What can hang from each mark:
z_407: z_214 z_433
z_214: z_407
z_436: z_562
z_433: z_407 z_738 z_910
z_276: z_407 z_562 z_910
z_910: z_8 z_214 z_276 z_433
z_562: z_276 z_436 z_624
z_8: z_407 z_910
z_200: z_407
z_738: z_433
z_624: z_562

Each row was made from one small tree. Brackets hold a mark, then the marks that hang from it, in the order of their numbers. Every link used is in the known rows. Write each row's tree.
In the rows, zero is written as 128.
Known rows:
[z_433 [z_407 z_214] [z_910 z_8]]: [138  49 159 166 113 110 102 124 136 143 168 144 148 124 138 162 123 107
  50  55 117 119 188 128  93 136 139 106 118 141 122 148 141  99 115 100
 110]
[z_407 z_214 [z_433 z_738 z_910]]: [123  46 143 154 128  89  95 119  94 113 155 139 154 172 136 166 131 121
  63  83 127 136 149 132  83 135 112 115 118 132  99 125 163 104 103 126
 112]
[z_624 [z_562 z_276 z_436]]: [106  98 121 151 131 149  94 109 107  89 150 139 173 113 132 137 151  72
  81 106 112 102 166  91 102 114 124 114 123 143 168 141 161 151 153  85
  78]
[z_200 [z_407 [z_433 z_738 z_910]]]: [110  68 133 146 121 107  97 129 109 128 161 106 125 191 148 157 131 137
  73  73 125 154 169 124  83 134 102 117 148 150 109 148 157 110 118 119
 100]
[z_433 z_407 z_910]: [110  83 153 153 103 107 100 147 120 129 164 120 136 158 116 154 118 127
  77  75 124 125 155  99  74 123 125  99 133 155 117 158 135 114 115 106
 121]
[z_276 z_407 [z_562 z_624]]: [114  78 129 150 109 187  84 138 131 103 133 133 169 163 158 189 132 135
  69 104 134 132 164 104 112  86 131 114 143 132 149 148 185 165 127 132
 121]
[z_910 z_8 z_214 [z_433 z_738]]: [105  63 164  99 119  94 108 102 135 166 144 162 177 137 174 188 145 103
  54  59 148 157 148 168 144 120 150 118 104 135 137 126 147 114 137  89
  74]
[z_200 [z_407 [z_433 [z_910 z_276]]]]: [ 93  55 125 169 138 148 111 134 129 116 134 118 150 170 129 146 112 143
  60  77 124 131 180 110  57 158 129 132 136 175 136 135 153 129 110 127
 120]
[z_8 z_407 z_910]: [ 99 102 124 119 139 151  78 138 140 128 127 137 146 143 157 144 140 129
  77  84 113 140 150  92  54  85 153 113 138 135 148 168 155 125 129 130
  91]
[z_562 [z_276 [z_910 [z_433 z_407]]] z_624]: [130  85 149 149 133 166  71 142 138 126 112  96 168 126 138 184 145  94
  82  57 105 143 153  88  93 109 125  86 154 114 143 140 110 145 173  80
 125]
[z_214 [z_407 [z_433 z_738]]]: [101  69 137 134 125 110  91 117  91 135 146 148 145 173 144 168 130 136
  59  83 145 118 159 131  88 152 113 124 125 134 133 130 152 124 119 116
 107]
[z_562 [z_276 z_910] z_436 z_624]: [117  93 133 143 162 175  84 126 130 122 115 102 187 111 140 171 143  83
  79 101 131 127 154  65  93  89 120 109 149 105 159 136 142 136 154  82
 108]
[z_433 z_407 [z_910 z_214]]: [102  68 156 141 115  95  96 145 116 145 164 137 158 149 117 144 121 133
  55  65 132 145 147 103  99 121 134 119 133 141 124 151 143 111 107  91
  91]
[z_433 z_738]: [104  85 150 123 105 117  97 124 118 113 151 132 143 159 165 154 137 122
  76  98 145 126 134 124  97 112 128 118 107 128 122 123 151 115 123 108
 104]
[z_562 z_436 z_624]: [ 98  99 130 137 142 165 109 135 129 118 130 128 180 156 154 171 137  90
  81  99 132 116 154  85 111 101 126  98 146 134 161 132 158 146 142  87
 103]
[z_276 [z_407 [z_433 z_738 [z_910 z_214]]]]: [109  50 135 147 127  79  89 120  84 152 163 144 167 178 125 185 139 166
  48  75 166 180 148 121 100 105 119 128 153 139 124 153 159 113  88 128
  82]
[z_276 [z_407 z_433] z_562]: [110  70 106 161 116 166  74 121 105 102 146 157 183 160 140 183 125 141
  73 120 136 131 152 122  96 127 120 111 132 136 136 142 193 157 112 156
 110]
[z_8 [z_407 z_214 z_433]]: [ 93  67 110 128 151 157  77 128 107 102 126 171 168 154 145 153 133 139
  66  85 106 126 145 139  75 130 117 107 138 129 135 130 168 143 121 144
 104]
[z_214 [z_407 [z_433 z_738 z_910]]]: [118  65 144 148 133  72  99 126  79 146 157 139 137 185 122 172 125 137
  59  72 150 128 171 119  69 144 110 129 130 148 121 155 148 110 111 119
 119]
[z_407 z_214 [z_433 z_738 [z_910 z_8]]]: [137  35 151 155 124  86 105 106 113 139 161 147 156 155 150 188 137 103
  57  70 130 134 179 145  93 141 134 129 103 136 107 134 163  90 104 117
 107]
[z_200 [z_407 z_214]]: [ 90  61 139 136 130 172  89 124 143  96 130 140 141 138 154 121 118 126
  47  99 114 134 164 147 105 119 128 105 149 128 126 130 152 125 124 135
  88]
[z_200 [z_407 z_214 z_433]]: [ 90  53 121 146 136 168  84 116 126  93 130 144 154 153 146 150 124 130
  53 100 106 134 163 148  94 143 118 103 154 129 121 127 160 134 120 143
  95]
[z_8 [z_407 z_214 [z_433 z_910]]]: [105  57 117 140 160 125  85 134  99 112 136 153 158 161 125 156 124 138
  63  80 106 130 155 128  59 130 123 112 139 146 123 146 163 124 107 141
 113]
[z_436 [z_562 [z_276 z_407] z_624]]: [124  91 116 165 140 174 105 131 109  87 118 117 156 152 116 183 146  97
  54  97 120 160 168  91  98  58 111 122 142 124 154 145 136 176 148 116
 112]
[z_214 [z_407 [z_433 z_738 [z_910 z_8]]]]: [131  52 150 147 124  73 114 105  92 170 163 146 136 172 139 197 129 118
  55  52 156 128 197 132  76 157 125 131 113 146 131 161 155  97 110 111
 112]
[z_624 [z_562 [z_276 [z_910 z_8]] z_436]]: [121  84 129 157 133 160  92  97 139 127 160 132 183  70 150 163 147  64
  82 105 123 106 180 103 108 123 145 123 108 119 160 148 155 114 149  70
  86]
[z_8 z_910]: [108  93 142 139 124 143  88 124 143 124 129 126 153 138 143 159 132 109
  75 106 125 135 150  83  61  98 165 110 120 122 129 151 148 112 122 125
  91]
[z_407 z_214]: [ 96  72 142 133 124 144  89 120 126  90 129 158 159 131 145 148 118 116
  57 108 127 113 133 137  94 117 137 108 108 119 122 121 152 121 121 130
 105]
[z_436 [z_562 [z_276 z_910] z_624]]: [123  85 126 157 150 174  93 134 134  95 101 100 158 122 123 182 136  77
  75 120 110 147 140  83  82  77 121 133 108 105 127 140 137 143 145  90
 131]
[z_624 [z_562 [z_276 [z_910 z_433]]]]: [115  91 136 150 132 146  73 114 123  97 123 118 173  99 129 164 140  90
  86 107 101 125 147 116  80 123 148 110 103 123 137 144 137 133 155  94
 110]
[z_738 [z_433 [z_407 z_214] [z_910 z_8]]]: [129  44 154 161 105 103 103 137 136 138 150 129 144 112 131 164 112 113
  48  65 103 128 187 129  81 146 125 121 115 125 118 148 138 116 106  76
 115]
[z_276 z_407]: [ 91  90 136 142 112 149  92 125 114 111 144 139 163 145 134 169 125 152
  65 109 160 134 151 121  84  91 138 101 147 133 147 144 142 139 120 139
 103]
[z_433 z_738 [z_910 [z_276 z_407]]]: [103  57 144 162 113 109 106 141 116 140 159 123 146 163 144 153 126 163
  52  79 168 139 176 112  79 100 127 134 128 163 141 140 147 129 100 119
 119]

Write each row's tree:
[107  90 117 154 133 186  88 135 120 110 137 141 193 152 165 179 140 124
  71 104 138 126 173  94 133  83 109 100 165 137 174 149 196 182 136 117
  99]	[z_276 z_407 [z_562 z_436 z_624]]
[ 99  43 131 144 129 142  81 116 119 106 146 133 142 167 169 142 138 138
  57  86 114 146 165 159 108 138 105 108 150 115 109 118 159 126 119 128
  83]	[z_200 [z_407 z_214 [z_433 z_738]]]
[107  86  99 172 140 156  82 104  78 101 159 149 192 131 114 167 160  99
  71 106 124 127 178  94  95 120 108 105 168 139 176 147 170 170 144 110
  73]	[z_624 [z_562 [z_276 [z_407 z_433]] z_436]]
[ 85  59 134 100 156 145 108 124 153 160 116 183 199 119 168 164 142 130
  42  40 137 141 167 159 110 126 157 132 107 168 189 135 143 149 134 100
  86]	[z_910 [z_8 z_407] z_214 z_276 z_433]
[113  42 138 152 135 109  91 124 111 117 154 120 134 178 148 143 127 138
  54  77 116 154 171 147  90 139 102 113 153 143  99 138 159 112 107 130
  89]	[z_200 [z_407 z_214 [z_433 z_738 z_910]]]
[117  70 166 136 105 121  90 124 143 168 162 127 157 118 177 184 145 122
  80  62 133 138 162 147 112 130 133  88 121 117 121 135 124 104 142  72
 102]	[z_276 [z_910 z_8 [z_433 z_407 z_738]]]
[108  63 155 134 119 116  83 136 118 119 150 145 161 147 165 148 145 118
  58  66 108 133 150 162 125 133 110  82 138 129 122 112 129 139 144  93
  92]	[z_910 [z_433 [z_407 z_214] z_738]]
[ 81  65 146 132 133 148  71 120 129 144 134 146 189 114 136 170 120 173
  49 115 169 164 131 121 101  82 151 122 143 107 139 153 139 114 102 132
  88]	[z_276 z_407 [z_910 z_214]]
[122  97 127 135 142 163  92 123 116 113 121 121 180 135 138 168 144  63
  77  83 126 125 158  71 107  93 113 105 146 129 172 132 141 157 168  84
  99]	[z_562 z_276 z_436 z_624]
[ 91  31 145 136 144  94 111 145 120 147 111 149 163 129 110 146  93 153
  23  74 148 135 178 106  74 147 142 173 114 151 157 151 135 136  89  75
 115]	[z_738 [z_433 [z_910 [z_214 z_407] z_276]]]
[117  50 133 166 123 120 122 117 130 144 141 140 174 146 132 196 120 113
  69  71 136 115 185 110  59 161 150 139  86 165 139 134 157 111 103 111
 141]	[z_407 [z_433 [z_910 z_8 z_276]]]
[ 89  36 131 155 150 132 104 129 131 139 132 137 169 163 130 149 116 146
  40  66 137 154 170 114  83 153 128 146 140 167 142 144 152 122 100 116
  88]	[z_200 [z_407 [z_433 [z_910 z_214 z_276]]]]
[121  88 111 161 154 179  86 115  96 113 128 122 196 159 125 199 159 104
  69  80 139 143 173  68  95  94  99  94 188 127 178 136 146 174 159 114
  97]	[z_562 [z_276 [z_407 z_433]] z_436 z_624]
[ 89  58 125 128 147 159  94 124 135 123 129 179 219 113 166 135 119 115
  58  93 140 105 150 117 138 134 128 141 103 158 182 114 193 164 114  94
  81]	[z_910 z_214 [z_276 [z_562 z_436]]]
[105  38 157 152 108  79 101 146 124 160 163 136 153 150 142 133 130 146
  51  43 149 136 162 112 108 130 125 143 118 159 140 127 136 120 106  75
  95]	[z_433 z_407 z_738 [z_910 z_214 z_276]]
[119  70 124 143 116 127  74 105  82 112 154 122 150 162 133 183 150 129
  65  79 149 153 158 120  89 104 106 111 150 119 138 130 141 149 138 135
 103]	[z_562 [z_276 [z_407 [z_433 z_738]]]]
[115  58 157 142 121 141  91 119 140 135 148 160 172 119 151 170 136  99
  49  56 108 124 174 164 119 141 137  80 125 134 140 123 136 130 146 102
  95]	[z_910 z_8 [z_433 [z_407 z_214]]]
[112  93 125 146 146 180  86 119 108 115 133 119 180 144 137 180 148  99
  66  83 148 145 180  73 112  70 111  95 180 131 183 142 138 172 160 111
  92]	[z_562 [z_276 z_407] z_436 z_624]
[106  52 131 159 150 135  91 125 118 106 136 132 147 162 126 151 113 132
  51  89 108 144 172 137  77 145 117 111 155 146 108 145 159 115 106 142
 103]	[z_200 [z_407 z_214 [z_433 z_910]]]
[121  83 118 171 151 184  89 131 124 101 115  97 164 124 119 195 137 108
  61 118 131 164 159  84  91  50 120 125 140 102 140 151 132 157 135 108
 120]	[z_436 [z_562 [z_276 z_407 z_910] z_624]]
[121  61 135 163 126 150 108 152 152 106 119 120 165 161 148 165 115 113
  78  74 123 106 170  82  88 126 141 145  97 166 153 141 184 153 116 105
 145]	[z_433 [z_910 [z_276 [z_562 z_624]]]]
[103  66 147 137 129 142  79 136 122 109 135 152 172 132 140 148 126 116
  59  71 103 123 148 150 109 129 125  73 136 135 130 123 132 145 141 108
 103]	[z_910 [z_433 [z_407 z_214]]]
[ 92  64 110 155 139 189  90 129 125 107 142 157 201 121 161 142 124 145
  64 106 152 106 175 111 113 112 117 115 135 162 188 125 192 181 118 123
  99]	[z_910 [z_276 z_407 [z_562 z_436]]]
[ 87  62 141 135 153 147  80 126 148 151 113 151 206 130 145 168 138 148
  38  75 156 173 167 107  87  90 173 112 153 146 182 142 134 152 115 129
  66]	[z_8 [z_910 z_214 [z_276 z_407] z_433]]
[109  92 121 158 141 160  75 114 121 103 142 123 176  83 133 143 139  84
  86 123 114 107 153  92  93 113 131 120 123 116 153 141 157 132 145  81
  88]	[z_624 [z_562 [z_276 z_910] z_436]]
[100  82 119 150 137 185  69 128 122 120 143 146 192 105 154 161 119 148
  77 136 152 128 152 111 110  94 121 100 148 121 154 152 191 145 112 129
  91]	[z_276 z_407 [z_562 z_436] z_910]
[123  47 173 120 125  61 107 107 114 187 163 160 150 140 147 177 130 121
  28  45 167 144 189 142 115 129 147 149 114 145 145 165 145  86 102  93
  79]	[z_433 z_738 [z_910 z_8 [z_214 z_407]]]
[128  60 146 147 110  86 112 107 112 150 167 130 145 166 146 205 142 111
  74  69 140 138 166 125  83 141 128 123 100 143 111 143 163  93 113 105
 112]	[z_407 [z_433 z_738 [z_910 z_8]]]
[104  70 133 104 152 147  97 118 142 132 120 177 172 119 167 166 135 113
  54  57 110 129 166 176 102 119 143  97 118 145 151 134 146 136 141 126
  92]	[z_910 [z_8 [z_407 z_214]] z_433]
[123  52 100 176 159 164  79 108  81  72 125 154 172 134 101 173 136 105
  39 113 114 156 161 129  91  97 104 113 138 117 130 126 150 166 127 144
  97]	[z_436 [z_562 [z_276 [z_407 z_214 z_433]]]]
[115  53 155 146  99 117  84 127 123 118 162 145 140 143 162 128 136 126
  65  75 120 124 149 143 116 125 109  99 133 115 118 113 147 127 126  98
  93]	[z_433 [z_407 z_214] z_738]
[107  96 133  99 141 119  76 141 129 140 127 130 148 157 178 153 155 128
  84  58 112 159 152 124  72  84 139  91 142 141 145 154 149 139 148 113
  77]	[z_8 z_407 [z_910 [z_433 z_738]]]
[ 99  56 132 150 111 140  82 150 130 101 133 131 149 123 134 140 119 130
  56  96 103 119 149 127  90 140 121 110 134 103 124 121 134 150 119  76
 108]	[z_738 [z_433 [z_407 z_214]]]
